Known rows, with every way that one mark hangs from another:
Q_460[Q_85 Q_258]: 27; 22; -20; 12; 28; 5; 8; -17; 5; 14; -14; 43; 33; 31; 29; -18; 29; -46; 22; 22; -15; -5; 2; 30; 6; 1; -5; -14; -14; 17
Q_258[Q_235]: 26; 4; -17; -8; 23; -26; 14; -3; -6; 12; 10; 7; 30; -11; 36; -6; -5; -4; 2; 20; 5; 1; -15; -4; -6; 7; -13; -12; 45; -6
Q_659[Q_235]: 27; 30; -26; -11; 2; -8; 1; -5; -1; 14; 2; -10; 10; -15; 33; -2; 21; -12; 12; 4; 6; -1; -35; 1; -11; 8; 4; -18; 33; -8
Q_460[Q_258]: 27; 23; -25; 15; 15; -3; -2; -12; -7; 22; -12; 24; 24; 11; 33; -14; 20; -27; 12; 20; 1; -6; -16; 21; 7; -2; -8; -14; 2; 8
Q_258[Q_235[Q_56 Q_298 Q_711[Q_460]]]: -19; -10; -37; -9; 48; -21; 54; -16; 5; 20; -27; -20; 28; 55; 15; 4; -12; 2; 9; 16; -8; -14; -22; -14; 20; 37; -21; 24; 31; -1
Q_258[Q_235[Q_56 Q_298 Q_711]]: -20; -6; -25; -17; 47; -24; 38; 1; 6; 14; -18; -12; 42; 25; 7; 6; -20; 6; 6; 20; -8; -14; -8; -13; 7; 39; -24; 10; 26; 14
Q_711[Q_235[Q_749] Q_460]: -5; 14; -36; 15; 37; -10; 27; -34; -15; 33; -29; -14; -6; 12; 51; 6; 43; -3; 14; -17; 32; 3; -38; -6; 13; -1; 12; -3; 52; -16
Q_235[Q_85 Q_258]: 39; 30; -8; 29; 19; -16; -3; -22; 0; 10; -17; 53; 37; 46; 18; -30; 31; -41; 26; 22; -30; 5; -22; -6; 22; -8; -12; -6; 17; 44
Q_711[Q_460[Q_85 Q_258[Q_235[Q_298]]]]: 30; -4; -49; 7; 49; -9; 30; -30; 4; 10; -17; 34; 34; 53; 47; -22; 25; -36; 25; 24; -4; -13; -7; 33; 11; 18; -23; 3; 20; -6
Q_258[Q_235[Q_56 Q_85 Q_749]]: -1; 22; -20; -27; 48; -42; 48; -18; 16; 9; -26; 26; 46; 23; 21; -16; 23; -8; 28; 19; -10; 15; -60; -20; 20; 5; -12; -12; 48; 20
Q_85[Q_235[Q_749] Q_460[Q_258]]: -22; 34; -51; 14; 33; -14; 11; -12; 6; 44; -31; 31; 18; -4; 63; -24; 32; -14; 17; 7; 33; 0; -84; -3; 21; -2; -12; -5; 49; 7
Q_659[Q_235[Q_56 Q_711]]: -20; 33; -26; -30; 16; -5; 28; 2; 15; 18; -19; -27; 19; 14; 4; 11; 7; -6; 7; 7; -8; -4; -41; -18; -2; 18; 1; -8; 8; 12
Q_235[Q_56 Q_85 Q_258 Q_749]: 5; 47; -24; 5; 39; -28; 26; -28; 14; 17; -58; 43; 50; 61; 15; -28; 37; -23; 42; 21; -28; 10; -61; -9; 43; -4; -5; -10; 14; 50
Q_85[Q_235[Q_258 Q_298 Q_749[Q_482[Q_56]]]]: -19; 25; -43; 29; 46; -18; -14; -9; 0; 31; -60; 3; 57; 35; 23; -46; 0; 20; 39; 17; -13; -36; -52; -7; 28; 14; -26; -19; 26; 31
Q_749[Q_235[Q_85[Q_460] Q_711] Q_482]: 11; 1; -25; 20; 34; 24; 18; -4; 18; 17; 3; 29; 6; 32; -43; 8; 36; -35; 19; 6; 0; 9; -20; -32; 7; -2; -14; 17; 49; 27
Q_460[Q_85[Q_235[Q_298 Q_749]]]: -19; 14; -22; 9; 45; -10; 17; -14; 4; 20; -28; 19; 30; 16; 47; -17; 16; -6; 28; -1; 3; -25; -25; 7; 7; 25; 5; -2; 44; 16
Q_460[Q_85 Q_258[Q_235[Q_711 Q_749]]]: -10; 16; -48; -12; 57; 7; 46; -15; 21; 4; -25; 23; 45; 11; 23; 7; 7; -25; 5; 17; 8; -16; -21; 14; -4; 8; -9; -4; 20; 14
Q_482[Q_56 Q_749[Q_235[Q_298]]]: 15; -4; -39; 22; 42; -13; -8; -1; 5; 13; -41; -17; 31; 29; 26; -1; 10; 22; 28; 21; 14; -23; -63; 17; 15; 12; -26; -3; 28; 15
Q_235[Q_85 Q_298 Q_711 Q_749]: -7; 5; -20; 23; 45; 1; 32; -19; 6; 10; -26; 15; 26; 28; -3; 14; 19; -17; 14; -7; -6; -32; -5; -11; 18; 29; 1; 27; 42; 34
Q_659[Q_235[Q_85[Q_460] Q_258 Q_298 Q_711]]: 16; 29; -45; 32; 34; -7; 13; -15; 18; 13; -23; 39; 21; 46; 8; -15; 38; -41; 24; 2; -6; -7; -42; -17; 22; 22; -24; 26; 44; 44
Q_482[Q_56]: 10; 13; -6; 23; 18; -31; 7; -8; -4; 29; -18; -1; 41; 24; 29; -15; -2; 4; 14; 22; -15; -18; -19; 0; 12; 7; -19; -11; 7; 13
Q_749[Q_235[Q_56]]: 10; 19; -23; -22; 27; -17; 15; -7; 8; 20; -19; -1; 25; 27; 11; 1; 21; -2; 20; 18; 0; 10; -42; 7; 9; 0; -4; -19; 29; 5
Q_235[Q_749]: 7; 23; -23; 9; 25; -12; 19; -14; -5; 20; -25; 1; 21; -5; 32; 7; 14; -2; 13; 2; 12; -12; -25; 8; 12; 6; 13; -4; 34; 4
Q_659[Q_235[Q_56 Q_85 Q_711]]: -10; 34; -16; -22; 20; -6; 33; -8; 24; 10; -13; 3; 23; 32; -9; -1; 27; -26; 17; 6; -23; 6; -49; -35; 1; 13; -8; -3; 13; 33
Q_460[Q_85 Q_258[Q_235]]: 30; 12; -31; -11; 38; -9; 19; -12; 10; 7; 0; 42; 45; 16; 40; -22; 17; -36; 16; 30; -4; 3; -9; 22; -7; 0; -20; -22; 10; 6
Q_85[Q_235 Q_460]: -13; 14; -13; 18; 16; -21; 5; 0; -3; 41; -1; 22; 9; 0; 49; -23; 14; -13; 11; 9; 14; 7; -50; -25; 11; 5; -12; 3; 52; 7
Q_749[Q_235[Q_56 Q_258 Q_298] Q_482]: 21; 19; -43; -2; 42; -1; -11; -8; 7; 16; -45; 10; 40; 62; -16; -20; 24; -4; 43; 26; -19; -3; -23; 16; 27; 9; -16; -19; 12; 25

Rows:
-7; 26; -22; 11; 44; -24; 19; -25; 9; 42; -22; 61; 17; 48; 30; -39; 70; -45; 31; 9; 4; 40; -55; -23; 31; -8; -34; -11; 17; 31 : Q_711[Q_235[Q_56 Q_85[Q_460[Q_258]]]]
-14; 5; -2; 10; 39; -12; 31; -13; 9; 15; -24; 18; 33; 62; -16; -4; 13; -24; 22; 13; -34; -14; -3; -19; 23; 32; -15; 23; 7; 44 : Q_235[Q_56 Q_85 Q_298 Q_711]
-7; 9; -12; 9; 23; -3; 23; -22; 1; 25; -11; 19; 12; 42; 49; -24; 20; -28; 23; 10; -13; -2; -34; -9; 4; 3; 3; 0; 26; 1 : Q_711[Q_460[Q_85[Q_235]]]
-10; 49; -40; -18; 20; -9; 16; -6; 17; 16; -40; -10; 34; 34; 8; -5; 10; -13; 15; 15; -17; 1; -52; -12; 12; 9; -6; -13; 0; 32 : Q_659[Q_235[Q_56 Q_258 Q_711]]
-4; 9; -13; -15; 37; 18; 24; -7; 23; 10; -14; 10; 26; 51; -56; 5; 24; -22; 25; 16; -26; 7; -20; -30; 7; 1; -10; -6; 15; 34 : Q_749[Q_235[Q_56 Q_85 Q_711] Q_482]
-51; 8; -13; -5; 34; -11; 17; 2; 3; 31; -26; -13; 28; 30; 15; -9; -14; 5; 8; 9; -14; -22; -25; -26; 12; 35; -15; 9; 19; 24 : Q_85[Q_235[Q_56 Q_298 Q_711]]
-11; 7; -6; -21; 39; -24; 47; -7; 19; 9; -5; 20; 41; 35; -6; -6; 1; -21; 8; 23; -25; 8; -28; -37; 8; 12; -25; 3; 24; 31 : Q_258[Q_235[Q_56 Q_85 Q_711]]
-12; 16; -52; -16; 49; 18; 46; -30; 26; 20; -43; 13; 27; 88; -1; 5; 34; -37; 21; 21; -11; -3; -40; 17; 16; 0; -9; 3; -6; 13 : Q_749[Q_235[Q_56 Q_711[Q_460[Q_85 Q_258]]]]
-35; 5; -41; -20; 58; -26; 52; -6; 11; 15; -40; -19; 44; 17; 11; 14; -12; 17; 9; 11; 7; -22; -24; -8; 17; 39; -12; 11; 40; 12 : Q_258[Q_235[Q_56 Q_298 Q_711 Q_749]]
-12; 3; -32; 25; 55; -15; 1; -14; -11; 32; -38; -18; 31; 12; 14; -15; 22; 23; 31; -7; 13; -23; -9; -5; 13; 19; -18; -18; 30; 7 : Q_711[Q_235[Q_298 Q_749[Q_482[Q_56]]]]
26; 17; -33; 18; 27; 7; 23; -32; 4; 21; -24; 37; 23; 62; 36; -19; 39; -49; 27; 21; -14; -4; -15; 28; 17; -2; 0; -1; -10; 3 : Q_711[Q_460[Q_85 Q_258]]
-66; 21; -15; -20; 49; 19; 37; 0; 24; 24; -43; 0; 36; 34; -15; -9; 5; -9; 30; 12; -21; -10; -32; -29; 9; 13; 11; -10; 1; 31 : Q_460[Q_85[Q_235[Q_56 Q_711 Q_749[Q_482]]]]
6; 26; -34; -21; 20; -25; 11; -4; 6; 19; -24; -14; 23; 20; 26; -12; 18; -1; 29; 8; -7; -6; -35; 7; 10; 29; -8; -11; 19; 6 : Q_659[Q_235[Q_56 Q_298]]
-24; 5; -28; -17; 62; -27; 58; -14; 18; 6; -33; 12; 47; 36; 0; 3; 6; -1; 19; 12; -9; -14; -33; -23; 21; 32; -20; 15; 49; 32 : Q_258[Q_235[Q_56 Q_85 Q_298 Q_711 Q_749]]
23; 5; -21; -6; 42; -1; 8; -11; 13; 9; -18; 23; 28; 56; -36; -16; 40; -17; 46; 17; -26; 3; -16; -5; 17; 12; -19; -10; 27; 27 : Q_749[Q_235[Q_56 Q_85 Q_298] Q_482]
21; 24; -42; 30; 39; 3; -6; -12; -7; 17; -50; 10; 35; 28; 2; -15; 19; -5; 39; 12; -6; -26; -6; 20; 30; 17; 3; -4; 19; 22 : Q_235[Q_258 Q_298 Q_749[Q_482]]
0; 9; -39; 20; 38; 2; 10; -29; 1; 27; -27; 34; 23; 60; 54; -38; 30; -36; 30; 12; -10; -20; -28; 18; 13; 14; -15; 3; 14; 6 : Q_711[Q_460[Q_85[Q_235[Q_298]] Q_258]]
26; 36; -26; -5; 35; -22; 7; -24; 17; 11; -35; 44; 42; 68; 0; -25; 45; -29; 35; 26; -28; 18; -60; -4; 28; -15; -20; -18; 25; 44 : Q_749[Q_235[Q_56 Q_85 Q_258]]
-34; 4; -43; 7; 49; 14; 48; -19; 6; 29; -62; -30; 19; 64; -22; 12; 8; 2; 34; 4; -11; -26; -16; -9; 36; 34; 10; 24; 6; 7 : Q_235[Q_56 Q_298 Q_711[Q_460] Q_749[Q_482]]
9; 4; -50; -15; 58; -22; 43; -30; 15; 17; -38; 31; 47; 79; 39; -32; 23; -31; 37; 34; -17; 0; -28; 27; 26; 21; -29; -1; 4; 2 : Q_711[Q_460[Q_85 Q_258[Q_235[Q_56 Q_298]]]]
-40; 38; -50; 11; 51; -41; 17; -14; 10; 45; -70; 30; 39; 46; 53; -38; 23; 3; 40; 12; 6; -2; -88; -11; 52; 19; -18; 7; 48; 34 : Q_85[Q_235[Q_56 Q_258 Q_298 Q_749] Q_460]
-16; 25; -23; 18; 38; -7; 39; -16; 22; 35; -29; 51; 30; 62; -4; -17; 35; -50; 22; 23; -16; 12; -44; -21; 38; 4; -26; 18; 0; 45 : Q_235[Q_56 Q_85[Q_460[Q_258]] Q_711]
-24; 38; -24; 10; 27; -37; 6; -7; 9; 46; -41; 35; 34; 44; 46; -47; 16; -14; 29; 26; -9; 22; -80; -26; 39; -1; -23; -7; 24; 34 : Q_85[Q_235[Q_56 Q_258] Q_460]
17; 25; -49; 11; 37; 0; 17; -11; 14; 16; -21; 26; 8; 10; -2; -15; 55; -25; 49; -6; 12; -3; -48; -13; 19; 21; -3; 9; 60; 12 : Q_659[Q_235[Q_85[Q_460] Q_298 Q_749[Q_482]]]
-17; 28; -56; 13; 60; -28; 24; -41; -5; 36; -75; -1; 22; 70; 49; -19; 48; 1; 38; -3; 10; 1; -54; 3; 47; 14; -5; -1; 31; 13 : Q_711[Q_235[Q_56 Q_258 Q_298 Q_749] Q_460]
7; 23; -14; 17; 51; -30; 0; -28; 0; 21; -38; 44; 35; 69; 21; -40; 51; -27; 37; 6; -21; 15; -26; -16; 32; 9; -28; -11; 18; 46 : Q_711[Q_235[Q_56 Q_85 Q_258 Q_298]]
-18; 39; -24; 7; 46; 9; 28; -17; 22; 13; -59; 25; 47; 65; -39; -15; 24; -25; 38; 19; -36; -3; -35; -27; 37; 0; -2; 0; -3; 57 : Q_235[Q_56 Q_85 Q_258 Q_711 Q_749[Q_482]]
-16; 29; -24; 3; 32; -32; -7; -8; 0; 31; -44; 18; 44; 48; 41; -44; 5; -1; 30; 22; -23; -8; -48; -7; 29; 19; -23; -12; 17; 34 : Q_85[Q_235[Q_56 Q_258 Q_298]]
-12; 30; -61; -18; 53; -39; 46; -14; 17; 35; -42; 31; 41; 14; 47; -19; 23; -9; 27; 28; 24; 19; -81; 2; 36; 3; -23; -9; 38; 3 : Q_85[Q_460[Q_258[Q_235[Q_56 Q_749]]]]
